Each row was made from one small tree. The marks that hang from a mark follow it in brackets, in alphabetical order. Every link used is in the known rows. Write each row's tree.
Known rows:
tego{fedos{fesem{fovem{mokepu}} fove}}: [-3.564  0.090  2.530 -0.014  1.089 -1.012 -0.562 -1.650 -0.705 -2.797
  3.260  0.432 -2.226  2.317  1.289 -3.881  5.444  0.095 -2.573  0.997
  1.478]
nozelu{dofo fovem{tego}}: [ 1.962  1.440 -3.264  2.494 -1.667 -2.276 -2.802 -0.421 -2.092 -1.948
  2.246 -1.131 -0.920 -3.188  1.667 -6.183 -1.088  2.721  1.381  0.338
 -3.413]
nozelu{dofo fovem{mokepu}}: [ 1.447  3.007 -1.115  2.076 -0.978 -3.041 -3.456 -2.568 -3.117 -1.073
  3.790 -0.589 -1.989 -2.850  1.400 -7.172 -0.430 -0.130 -0.462  3.027
 -2.763]
fedos{fove tego{fesem}}: [-0.312  1.526  0.869  2.724 -2.301 -1.506  0.125 -0.788  0.530  0.382
  3.320  0.652 -1.740  0.655  3.650 -0.325 -0.460  4.299 -1.999 -0.499
  2.019]
fovem{mokepu tego{fedos{fove} fesem}}: [-2.776  4.575  0.000  0.111 -4.674 -7.335  3.871  0.357 -0.339 -2.635
  1.580  1.050 -3.689 -2.611  1.377 -1.682  2.750  1.575 -0.556  2.566
 -0.243]
fedos{fesem fove tego}: [ 2.803 -1.140  0.073  1.360  2.899 -0.397 -2.689 -1.679  1.142 -0.529
  4.899 -0.296 -3.386  2.628  3.104  0.508  3.795  4.863 -2.073 -0.842
  1.945]
fesem{fovem{mokepu}}: [-5.644  2.365  1.281 -0.517 -0.873 -2.766  1.341 -1.699  0.010 -0.608
  0.233 -0.458  0.913  1.277 -0.691 -3.927 -0.620 -2.190 -1.031  2.299
 -1.080]
dofo{nozelu}: [ 1.154 -1.786 -0.352  1.582 -0.193 -0.155  2.310 -3.053 -0.575  2.181
  0.331 -0.650  0.276 -0.443 -1.122 -1.642  0.004 -3.292 -0.464 -0.255
 -0.834]
fesem{fovem{mokepu tego}}: [-6.330  3.147 -0.754 -1.020 -1.838 -5.589  2.935 -1.048  1.247 -1.562
 -0.576 -0.584  0.883  0.082 -0.904 -3.726 -0.364 -0.706  0.258  2.631
 -2.489]
mobo{fedos{fesem{fovem{mokepu}} tego}}: [-1.620  2.389  1.227  2.148  0.802 -1.704  0.251 -2.183  2.411  0.009
  5.581 -0.830 -0.941  3.561 -0.274 -3.496  1.109  0.023 -3.131  4.384
 -0.659]
mobo{fedos{fesem{fovem{tego}} fove}}: [-4.500  1.130  0.003  0.464 -0.939 -1.080  0.712  0.095  0.001  1.239
  6.050 -0.776  0.523  0.937  0.868 -2.875  1.846 -2.608  0.102 -1.580
 -0.758]
mobo{fedos}: [-1.462  1.858  0.136  1.248 -1.231  0.589  0.949  0.456 -0.395  0.934
  2.650 -0.585  1.088 -0.687 -1.051 -0.545 -0.338 -3.409  0.166  0.412
 -0.763]
mobo{fedos{fesem}}: [ 1.681  0.569  0.199  0.369  0.716  0.608 -0.218  0.036  0.020  1.849
  5.391 -0.363 -1.275  0.854 -0.028 -0.545  1.525 -1.984 -1.141  1.324
  0.078]
fovem{mokepu tego{fedos fesem}}: [-1.196  4.122 -0.107  0.221 -4.639 -7.126  4.505  0.886  0.635 -3.049
  0.113  1.299 -3.589 -2.100  0.303 -1.758  1.600  2.048 -1.305  5.005
 -0.834]
tego{fedos{fove} fesem{fovem{mokepu}}}: [-6.953  2.796  3.301  1.377 -4.881 -2.323  1.839 -0.982 -1.328 -1.726
  2.202  1.499 -1.004  0.879  1.934 -4.879  0.701 -0.771 -2.626  1.444
  1.556]
fedos{fesem{fovem{mokepu}} fove tego}: [-2.103  0.941  1.481  1.236  1.964 -2.889 -1.693 -3.268  1.527 -0.698
  5.243 -0.603 -2.339  3.843  2.300 -3.038  3.364  2.725 -3.118  1.353
  0.967]
dofo{nozelu{fovem}}: [ 4.927 -1.140 -2.148  2.304 -0.909  0.155  0.845 -3.297 -2.149  0.501
 -0.134 -0.648  0.338 -0.930 -0.021 -4.606 -0.944 -1.659 -0.385 -0.094
 -2.186]
fovem{tego}: [-0.393  0.704 -2.077 -0.528 -1.175 -3.359  1.918  1.137  1.027 -1.393
 -1.108 -0.417 -0.356 -1.263 -0.232  0.255  0.415  1.664  1.342  0.216
 -1.322]
nozelu{dofo fovem{tego{fedos fesem}}}: [ 2.375  2.276 -1.512  3.800 -4.618 -2.279 -1.519  0.670 -2.256 -2.900
  2.504  0.618 -2.237 -2.842  2.829 -7.354 -1.390  4.267 -0.868  1.934
 -1.906]
fedos{fesem}: [ 3.510 -1.245  0.393 -1.010  2.548 -0.140 -1.029 -0.225  0.109  1.276
  3.088  0.338 -2.633  1.698  1.192  0.096  2.161  1.214 -1.407  0.905
  0.720]

Which tree is each row?
[-6.802  0.020 -0.159  0.907 -2.424 -1.019  1.500  0.779  0.212 -3.807
 -1.145 -0.447  1.560  0.869  0.354 -3.759  1.617  0.795  0.169 -1.552
 -0.213]	fesem{fovem{tego{fedos{fove}}}}
[-1.715  1.701 -0.465  0.973 -4.787 -3.276  2.785  1.742 -0.201 -2.143
  0.714  1.106 -2.160 -1.708  2.060 -1.168  1.441  2.764 -0.208 -0.484
  0.792]	fovem{tego{fedos{fove} fesem}}
[-2.049  1.709 -0.051  3.379 -0.948 -0.093 -0.671 -0.665  0.828 -0.514
  4.223 -1.314  0.423  0.242  0.597 -0.502  1.199 -0.098 -0.634 -1.080
  0.575]	mobo{fedos{fove tego}}
[-5.213  2.989  1.702  3.808 -3.913 -0.142  1.162 -0.676  0.911  1.067
  5.454 -0.020  1.211  1.755  2.014 -3.225 -2.208 -0.259 -2.081 -0.557
  0.964]	mobo{fedos{fove tego{fesem{fovem}}}}
[-0.345  1.947 -0.732 -1.122 -0.028 -6.381  1.350 -0.233 -0.086 -3.558
  2.615  0.141 -4.623 -1.113  0.420 -0.991  7.216  1.695 -0.387  1.835
 -0.152]	fovem{mokepu tego{fedos{fesem fove}}}
[-1.245  5.115 -0.936 -0.824 -4.111 -8.242  4.244 -0.089  0.730  0.352
  1.146  0.806 -3.222 -2.550  0.999 -1.046 -0.419  1.031 -0.153  4.174
 -1.710]	fovem{mokepu tego{fesem}}
[ 1.242  3.908 -3.137  1.633 -1.857 -5.882 -1.926 -1.809 -2.032 -2.146
  2.896 -1.022 -2.353 -3.756  1.326 -6.919  0.094  1.521  0.969  2.955
 -4.181]	nozelu{dofo fovem{mokepu tego}}
[-0.204  1.534 -0.244  0.948 -4.643 -3.022  3.516  2.327  0.618 -2.403
 -0.739  1.578 -1.981 -1.183  1.139 -0.948  0.174  3.708 -0.925  1.890
  0.162]	fovem{tego{fedos fesem}}
[-4.758  3.615  2.248  0.228 -3.722 -3.550  2.699 -1.131 -0.040  1.652
  1.953  1.166 -0.400  1.106  1.304 -4.083 -3.367 -1.135 -2.200  3.519
 -0.069]	tego{fesem{fovem{mokepu}}}
[ 4.563 -0.548 -3.606  2.105 -1.806 -2.663  2.398 -2.672 -1.417 -0.464
 -0.862 -1.222 -0.098 -1.903 -0.334 -4.544 -0.504 -0.581  0.843 -0.077
 -3.532]	dofo{nozelu{fovem{tego}}}
[-4.037  1.139  1.726  3.049 -3.077 -0.764  0.319 -1.305  1.079  0.148
  3.175  0.401  0.233  2.474  3.816 -2.833 -2.099  3.439 -2.663 -0.869
  1.952]	fedos{fove tego{fesem{fovem}}}
[ 1.043  0.748  0.547  2.562  1.374  0.199 -1.508 -1.001  0.926  0.469
  7.309 -0.660 -1.731  1.765  1.600 -0.179  3.183  1.099 -1.834 -0.498
  0.972]	mobo{fedos{fesem fove tego}}
[-3.824  0.827  1.433 -1.180  1.286 -2.759 -0.935 -2.672 -0.640  0.729
  5.024 -0.117 -1.842  2.174  2.047 -3.421  3.236 -1.664 -1.358  0.154
  0.403]	fedos{fesem{fovem{mokepu}} fove}
[-2.711  0.854 -0.047  0.472 -0.379 -0.786  1.487  0.542  1.063  0.920
  4.535 -0.845  0.541  2.083 -0.186 -3.230  0.630 -1.866 -0.664  1.265
 -1.278]	mobo{fedos{fesem{fovem{tego}}}}
[-7.808  2.463  0.154 -0.183 -2.809 -4.643  2.322 -0.533  0.381 -4.169
 -0.382 -0.419  0.261 -0.035 -0.495 -4.256  2.993 -0.340 -0.075  0.840
 -0.931]	fesem{fovem{mokepu tego{fedos{fove}}}}
[-3.918  1.577 -0.186 -1.665  0.371 -5.193  0.627 -1.540  0.406  0.069
  4.313 -0.613 -2.168  1.239  1.843 -3.374  3.657 -0.404 -0.472  0.205
 -0.841]	fedos{fesem{fovem{mokepu tego}} fove}
[ 4.042  1.095 -1.998  1.872 -0.936 -3.067  1.797 -4.774 -2.289  0.452
  0.714 -0.753 -1.077 -1.712 -0.836 -5.232  0.172 -2.897 -0.642  2.222
 -2.876]	dofo{nozelu{fovem{mokepu}}}
[ 1.125 -1.524  1.341  0.376  1.249  1.245 -1.541  0.159 -0.938 -2.188
  3.038  0.614 -2.969  1.209  1.558 -0.639  5.930  1.688 -1.515 -1.077
  2.484]	tego{fedos{fesem fove}}
[ 3.897  2.961 -2.687  1.822 -4.351 -6.654  4.185 -3.440 -1.800  1.206
  0.940 -0.255 -2.268 -2.890  0.641 -5.457 -1.397 -0.841 -0.408  3.437
 -3.572]	dofo{nozelu{fovem{mokepu tego{fesem}}}}
[ 2.066  0.786 -2.471  3.121 -2.280 -1.114 -2.462  0.231 -1.977 -4.724
  1.013 -0.660 -1.363 -2.843  1.062 -6.912  0.707  3.900  0.482  0.983
 -2.375]	nozelu{dofo fovem{tego{fedos}}}
[-2.840  3.091  1.868  2.340 -2.798 -3.348  1.834 -1.949  2.304 -0.220
  1.661  0.683 -0.769  2.579  1.796 -3.459 -2.934  3.451 -3.653  4.293
  0.334]	fedos{tego{fesem{fovem{mokepu}}}}
[-4.810  3.307  1.973  2.383 -2.939 -3.732  0.721 -2.317  0.947 -0.117
  3.513  0.468 -0.934  1.689  3.121 -3.422 -1.126  2.575 -2.795  1.366
  1.110]	fedos{fove tego{fesem{fovem{mokepu}}}}
[-1.446 -1.376  1.106  1.702  2.356  0.356 -2.337 -1.919  1.486 -0.631
  4.759 -0.519 -1.091  4.698  2.945 -2.627  2.321  3.679 -2.657 -1.131
  1.843]	fedos{fesem{fovem} fove tego}
[ 0.766 -1.518  1.118  1.821  2.891  0.822 -1.550 -1.521  2.724 -0.953
  2.711 -0.387 -0.913  5.150  1.774 -2.752  0.742  4.899 -3.577  1.648
  0.911]	fedos{fesem{fovem} tego}
[-0.255  0.504  0.407  0.443  0.658  0.602 -0.921 -0.302 -1.081  2.452
  7.101 -0.738 -1.042  0.228  1.192 -0.402  3.322 -2.936 -0.179 -1.288
  0.597]	mobo{fedos{fesem fove}}
[ 2.336 -1.113 -0.942 -0.121  0.036 -2.113  1.226  1.389  0.865 -3.287
  0.522  0.105 -2.839  0.410  0.089 -0.554  4.606  3.931 -0.576  1.395
  0.041]	fovem{tego{fedos{fesem}}}
